Each row was made from one small tree. The marks that hang from a mark follow it in brackets, in alphabetical order. Every link used is in the known rows. Write each row's tree.
Known rows
L{D}: [ 18  14  -7   9  -2  -2  -6   7   3   8  10  -4  -9  -1  29  -8   1   8
   4   2 -10  -7  -7   5  14   0  -5   2 -12  -5 -10   3  -1   5   1  -2
   8   2 -18  -2   2 -19  -1  20   8   5  -2   1   3  -7  -2  -3  -4  17]
S{A{G{B{R}}}}: [ -3  -2   4  -9  10 -17 -42   6  -3  -4 -33  -1  -2  15 -25   4  23 -19
  -8   9 -14  -8  -9 -11  -7   6   2 -17   1  -6  -3   2  41   6   3  11
 -11 -15  -4   0  10  -1  -4  -8   6  10   7   4 -13  15   3  -6   4  -7]
Y{G{A B{R{P{D}}}}}: [ -6   7  12  14  13 -13 -24   4   3   0 -17   7   3  23  15  12  15  -7
 -24   4   8  -8  -3  15   1   8  21  -6  20   7   1   1  -6   2  -9  10
  -9  18   9   8   2 -12  -8 -19   8  11   1  16   6   8  29  -4  16 -16]
F{R{P{D{L{A}}}}}: [ -2  10  -4 -20   3  -9  -5   0   9 -17 -42   4 -11   1 -22  29 -43   5
  -6  -3  -1  10   7   3  -3   6  -1  -9 -21  21 -14 -22 -47   7 -12   3
   3  -2  25  10  -4 -16   5   2  16 -10  -3   4   3   7  -6   5  -7 -23]
C{K Y{G{A B}}}: [-13 -14  10 -17  24 -11  29  34  -4  10  17   9  -6  17  -8   5   1 -10
  15   6  -1  -3 -17  21  -8  25   3 -11  23 -10  24   7  67 -16  20 -13
  -3  37   4  28  12   6 -15 -14   5  -7 -19  -1   4 -13  14  -2   5 -16]
C{Y{G{B}}}: [ -8  -9   8  -6  14  -1  16  23  -3   5   2   7  -7  19   3   4  -2 -11
  28   0   0  -5 -10  15  -6   0   6  -5   5   5   9   8  36  -8  13 -10
  -5  24   4  22   8   3  -8  -3   3  -6 -10   5  -1  -6  14   2  12  -3]
Y{G}: [  5  -5   1   9  10   5   0  12  -1   5  -7  -1   1  22   5  -4  -1  -4
  -8  -1  12   0   0 -11  -4   1   6   4  16  11  -2  12   4   0  -9  -6
  -7  16   5   9  -3  -5 -10  -9  -8 -15  -3  11  -1   1  12   0 -11  -2]
P{D{L{A{G}}} R}: [  7  21   2  18  15  22 -12 -27 -14 -25  16   7   4  14   0  43  62  -7
 -20  15  -5  11   7  13 -21   4  19   1 -16 -14  -4 -12 -61   0  -5   4
  -9 -12  57 -22  16   4  -9   1  -5   1  11  -1  -4   1  -5  -9  29 -12]
J{W}: [  5  -5  -8  25   3   5   0 -17  -3   6   7  -4   6   2  -5  -8 -13  -1
  -8  -2 -12  -5   2   5  -7  -3  -9  24  -3 -21   7  -3  35  27   1   2
   4  13  -7  -3  -6  22   2   3   1  -5   1  -8   1  -6   1   2  11  17]
Y{G{A B{J R}}}: [  0  -1  13  17  12 -17 -26  21   2  -9   4   4  -4  24  15  -3   8  -8
 -29   2   9 -13 -10   9  12   5   8  -3  20  -4  11   7  21   9  -9  11
  -6   6  -9   7   3  -7 -10 -35   6  19   2  22   9  14  30  -1  12 -16]
A{G{B{J{W} R{F}}}}: [  8  12   7  10   1 -13 -57  14  -1   1 -12   0   7  20   0 -14  -5 -18
 -16  -1  -1  -9  -8  19  -3   6  -3   0   0 -16   6 -29  24  10  -2  17
 -10 -19 -11   5   3  -1  -2 -23 -20  28  10   9  -4  11   8  -3  13  -6]
D{L{A{G{B{J{W}}}}}}: [ 23   8   6 -18   6  35 -35  -6  -8 -25  -9   1  -1   7  -7 -10  -2  -3
 -15   3 -12  -9 -15  11   6 -11 -17  10 -16 -17   6 -22 -12   7   0  21
   0 -18  -6 -22  14   7  -3  -4  12   3  -2   0  11   5  -5 -11   9  -1]
S{A{G{B}}}: [ -8  -4   4 -15   8  -9 -43  10  -3   0 -35   0   2  14 -26   3  10 -19
  -6   9 -14  -8 -11  -8 -10   4   4 -17  10  -8  -6   4  36  -3   2  11
 -12 -10  -2   1  13  -3  -5  -3   1   8   5   1 -13  10   1  -4  -2  -8]
A{G}: [  3   7   0 -12   2   6 -45   1  -5   5 -26  -3  10  15  -6 -13   6 -16
   2   3   7   3  -2   0  -8   4   4  -1   9  -9  -6 -28   5   0  -1   7
  -8 -13  -6  -1   1 -10  -5  -2 -24   1   1   1  -5   1  -1  -5  -5  -2]
L{A D}: [ 39  18  -9  15   5 -12 -24  11   5  -8  14  -4 -23  -8  29 -12  10  17
   0   4 -19 -13 -14   7  22  -5  -8  -2 -30 -17 -13  10 -18  10  -4   4
  12   3  -8  -6   8 -33  -1  27  13  -9 -14  -3  19  -7 -16  -5  -6  16]
S{A{G}}: [ -3  -6  -1 -14   7  -6 -37  13  -3   2 -33  -3   1  14 -31   1  11 -18
  -3   9 -10  -3  -7 -24 -13   3   0 -13   6  -1  -8   7  39   3   1   7
 -10 -11  -1   1   8  -1  -6  -2  -2  -2   7  -1 -12  12  -2  -6 -10  -4]
C{K Y{G{A}}}: [ -7 -17   6 -18  23  -7  36  36  -4  10  18   7  -6  17 -15   3   2  -9
  17   7   5   2 -14   5  -9  22  -4  -7  20  -4  22   8  72 -10  20 -17
  -2  35   6  28   6   7 -17 -12   1 -17 -16  -1   4 -13  11  -3  -1 -13]
R{F P{D{L}}}: [  1  22   8 -16 -10  14  -8  37   7  20 -26  17  20  13  -5  30 -58  -3
   0   2   4  11   3   1 -22  -3   5  -7  -4  41 -17   3 -82 -28  -6  10
 -13  13  37  22   2  -1  11   5  -2   2  26  -9  -3   2   0  -9   5  -4]
S{A{G{B{J{W} R}}}}: [  0  -3   3   3   9 -19 -43  15  -1  -5 -27  -3  -2  18 -25   1  12 -19
 -17   7 -17 -10 -12 -10  -4   5  -8  -9  -3 -14   3   1  65  18   2  14
 -10 -17  -9   0   9   8  -5 -15   3  16  10   6 -12  20   5  -4   6  -5]
G{A B{J{W} R}}: [ -5   3  14  25   5 -29 -36   5   3 -17  17   5  -4   2  12  -3   6  -4
 -33   2  -9 -21 -14  32  20   4  -3   2   2 -31  21  -9  41  24   0  23
   1  -8 -22  -2   5   7   1 -35  18  46   8  13  16  15  26  -2  37 -13]
R{F P}: [  3  11   8  -2 -13  -3 -12  44  10  30 -35  12  14   8  -7   7 -57   5
  12  -4   6   4   0  -9 -17  -4  -1  -7   5  37 -19   7 -55 -28  -6   7
 -11  18   4  30  -4  -6  14   5 -10  -2  18 -13   1  -2   0  -4   2   1]
P{D R{F}}: [ -8  18   3  37   9  -9   4   0  -6   2  41  13   8  14   6  47  23  -7
 -14  10   1  11  13  12 -33  11  31  -5  -3   3  -8  20 -65 -12  -8  -7
 -15   7  66   7   6   0   0  -7 -18   9  22  -5 -11  -4   1  -2  30 -11]
L{A{G{B}} D}: [ 34  25  -4   6   6 -11 -63  10   2  -4  -8  -5 -15   2  30 -21  14   5
  -3   5 -21 -17 -18  23  18  -1   2  -7 -19 -28 -16 -12 -19   4  -4  13
   5  -6 -14  -8  15 -43  -3  23   1   2 -15   0  15  -7 -13  -8  -2  11]
B{J{W}}: [ 10  -3  -3  25  -3 -10  -6  33   2  -1  18  -4  -1   8   4  -7 -31  -2
 -23  -3  -7  -5  -6  -1   7  -3 -26  18 -11 -19  15  -1  51  26  -2   5
   2  -9 -11   1   1  20  -4 -21  -5  15  11   8   4  13   3   5   1   0]
A{G{B}}: [ -4  11   5 -13   3   2 -56  -5  -5   3 -31   0  11  14   2 -12   4 -17
  -3   2   1  -6  -7  25  -4   6  13  -6  15 -16  -5 -31  -2  -9   0  14
  -9 -12  -9  -2   7 -13  -4  -5 -18  16   0   3  -5   0   3  -2   6  -8]

Which tree is each row?
[  9  25   8 -18  -9  13 -31  37   5  17 -34  16  18  15  -5  24 -51  -6
   0   3   5   9   1   1 -22  -3   5  -9  -7  36 -19  -5 -86 -26  -8  15
 -14   9  39  20   4 -10   9   5  -8  -1  22  -9   0   3  -5 -11   3  -5]
R{F P{D{L{A{G}}}}}
[ 24   7   5 -30   7  42 -27 -13  -8 -25 -13   2  -1   4 -13  -7   9  -2
  -5   5  -4  -3 -10  -2   0 -11 -10   4 -14  -6  -1 -20 -30   0   1  15
   0 -16  -1 -21  10  -1  -3   4  10  -9  -5  -2  10   3 -10 -13   1  -2]
D{L{A{G}}}
[ 25  11  11 -26   6  30 -34 -10  -6 -25  -5   6  -4   5 -11  -4   9  -2
  -9   3  -5  -8 -12   7   1  -9  -8  -2 -18  -2   2 -16 -36  -3   0  20
  -4 -17   1 -13  11  -3   0  -4  13   0  -2  -1  10   6  -5 -13  12  -2]
D{L{A{G{B{R{F}}}}}}
[ -3  -1  13  15  15 -10 -22  -2   0  -5  -3   5  -2  20  12  -3  19  -6
 -21   2   8 -13  -7  12   6   6  18  -4  24  -2   6   7   8   4  -9   8
  -7  15  -6   6   1 -10  -8 -23   7   9  -4  16   8   6  28  -4  16 -11]
Y{G{A B{R}}}
[  3  19   4  10   0 -15 -57  10   0   2 -34  -1  10  22   4  -1   3 -18
 -20   1  -2  -3  -3  23  -2   9  -1  -1  -7 -16   3 -45  19  14  -1  18
  -8 -20  -3  -1   4  -2  -5 -18 -16  31  10  12  -6  17   9  -2  12 -11]
A{G{B{J{W} R{P{D}}}}}
[-11   8  -6 -12   1 -22  -2   5  11  -6 -43   3  -7   3 -20  30 -47   3
  -3  -4   3  12  11   4  -6  11   3 -10 -12  23 -16 -18 -34   6 -12  -1
   1   1  22  18  -8 -15   5   0   9  -6  -1   5  -2   6  -2   8 -10 -23]
F{R{P{D}}}
[ -9  -4  11   4  14   0 -26   5  -1   1  -4   5   3  19  13  -4   0  -7
 -16   3   6 -13 -10  15   2   4  21  -2  36  -5  -1  12  -3  -8 -10   8
  -8  21  -2   8   6 -12  -9 -18   2   5  -4  11   8  -4  25  -2  11 -11]
Y{G{A B}}
[-16   2  16  -1   3 -17 -40  23   3 -11  12   7  -1   1  18   0 -14  -4
 -23   5  -6 -19 -20  33  17   4   8  -9  20 -24  10   1   6  -7  -2  22
  -2  -4 -14   0  16  -7  -1 -27  12  42   5  10  15   6  20   0  25 -22]
G{A B{J}}
[ 24  11   9 -23   6  32 -32 -19  -7 -29 -14   3  -4   4  -8  -4  22  -1
 -11   4  -7  -6 -11   9   7  -9  -8   1 -19  -8   4 -26 -25   4   2  19
  -1 -21  -3 -21  11   0  -2  -3  17   2  -5   3  10   9  -5 -13  11  -2]
D{L{A{G{B{R}}}}}
[  7  16   8  10  -2 -15 -60  20   1   7 -32   1  13  22  -1 -12 -11 -15
 -13  -2   0  -7  -6  16  -2   5  -4  -1   0 -10   2 -36  18   6  -2  19
 -10 -17 -15   8   2  -1   0 -20 -19  27  13   8  -3  13   8  -3  12  -6]
A{G{B{J{W} R{F P}}}}
[ 28   9   6 -12   6  29 -33 -11  -7 -29  -6   0  -4   7  -7  -8  11  -3
 -19   3 -10  -9 -13   8   8 -10 -18   8 -24 -17  10 -27  -3  16   1  22
   0 -22  -9 -21  11  10  -3 -10  15   5  -2   4  11  11  -3 -11  14   0]
D{L{A{G{B{J{W} R}}}}}
[ -2  10   6  -6   1  -4 -58  17  -3   0 -24  -2   8  18   3 -13  -6 -18
 -11   1   0  -6 -10  22   1   6   3  -6  10 -18   1 -30  11  -5  -1  16
  -8 -20 -10   0  11 -10  -6 -16 -22  26   5   9  -5   8   4  -2   5 -13]
A{G{B{J}}}
[ -2  18   7  16   9  22   9 -11 -11 -11  39  16  11  15  -3  49  26  -7
 -15  12   1  11  10  11 -32   4  23   0  -7   7  -6  11 -81 -15  -6  -1
 -16   0  63  -4  11  11   0  -6  -5   8  24  -6 -10  -3   1  -8  33  -9]
P{D{L} R{F}}
[  5  17  10   2  -3 -17 -60  27   3   5 -34   3   8  21   1  -8  -7 -14
 -11  -1   4  -5  -8  16  -1   6  -1 -10   0  -3   0 -34   4  -3  -2  19
 -12 -21 -13   9   4 -10  -1 -21 -20  30  12  10  -4  16   8  -4   9 -12]
A{G{B{J R{F P}}}}
[  3  22  10 -11   1   4 -55  -2  -2   2 -37   6  13  20  -3   3   5 -18
  -8   3   2  -1  -3  23 -10   7  10  -9  -1   4  -3 -38 -26  -7   0  19
 -12 -15   6   3   5  -9   0 -10 -11  21  10   5  -8  10   6  -9  15 -10]
A{G{B{R{F P{D{L}}}}}}
[ -9   9  -4 -22   1  -7   2  -1   8 -11 -45   4  -5   4 -24  30 -45   2
  -4  -3   3  12   9   4  -6   7  -1  -7 -15  25 -15 -23 -43   5 -10   2
   1  -2  20  14  -6 -11   4   0  15  -6   0   5  -2   6  -1   6  -8 -24]
F{R{P{D{L}}}}
[ -6   6  18  14   3 -30 -36  13   5 -19  14   6  -8   1  16   1  12  -4
 -30   4  -4 -19 -15  30  24   6   2 -11   5 -21  17  -7  26  11   0  23
   0 -13 -18  -2   8  -3   0 -38  18  49   7  17  15  18  26  -2  32 -22]
G{A B{J R}}
[ 41  31  -2  16   1 -22 -65  27   7  -5 -21  -5 -19   6  32 -17  15   6
 -10   4 -17 -15 -18  17  24  -1 -10  -9 -30 -22 -13 -23  -6  12  -5  18
   6 -14 -23  -4  12 -39  -3  15   2  12  -9   6  16   7 -10  -7   2   7]
L{A{G{B{J R{P}}}} D}
[-11  11  21   7   1 -24 -39   4   7   0 -12  15   2   1   7   8  -1  -1
 -11   3  -2 -16 -10  29   8   5  16 -15  13   1   2  -5 -21  -9  -2  23
  -6   7 -12  11   2 -10  11 -18  18  34   7   1  13   5  23  -8  37 -13]
G{A B{R{F P}}}
[ 18  11   6  30 -11 -33  -6  46  13  -8 -24  -1 -10  11   2   6   6   5
 -23  -3   7   4   0 -16  19   1 -29  -4 -32  15  13 -24  39  25  -1  10
   1 -26 -20   6  -8  10   1 -27   5  28  15  21   3  36  10   0   5 -12]
B{J R{P}}
[ 21  24   8   5  -3 -12 -24  12   7  -2 -22  10   0  12  -7  18   4  -2
  -9   1   6   6   6  -6  -8   1  -2  -9 -28  30  -4 -17 -38   7  -3  12
  -8  -9  20  11  -7  -4   6  -9   2   6  15   3   1  19   3 -11  11  -2]
B{R{F P{D{L{A{G}}}}}}
[-13  15  19   4   2 -25 -38   4   7  -1  -8  16   5   2  11  19   0  -3
 -17   5  -1 -14  -7  34   3   7  22 -15   9   2   2  -2 -30  -8  -2  23
  -7   8   6  11   4 -11   9 -17  17  35  11   3  11   6  23  -8  37 -17]
G{A B{R{F P{D}}}}
[ 10  19  12  14  -3 -21 -23  22   8 -17 -17   5  -7   7  14  16   4   3
 -29   0  -9  -7  -8  28  19   2  -7 -11 -26  -1  13 -23  -1   6  -1  21
  -1 -19   2  -4  12   2   1 -20  19  37   8  17   4  25   9  -1  23 -16]
G{B{J R{P{D{L{A}}}}}}
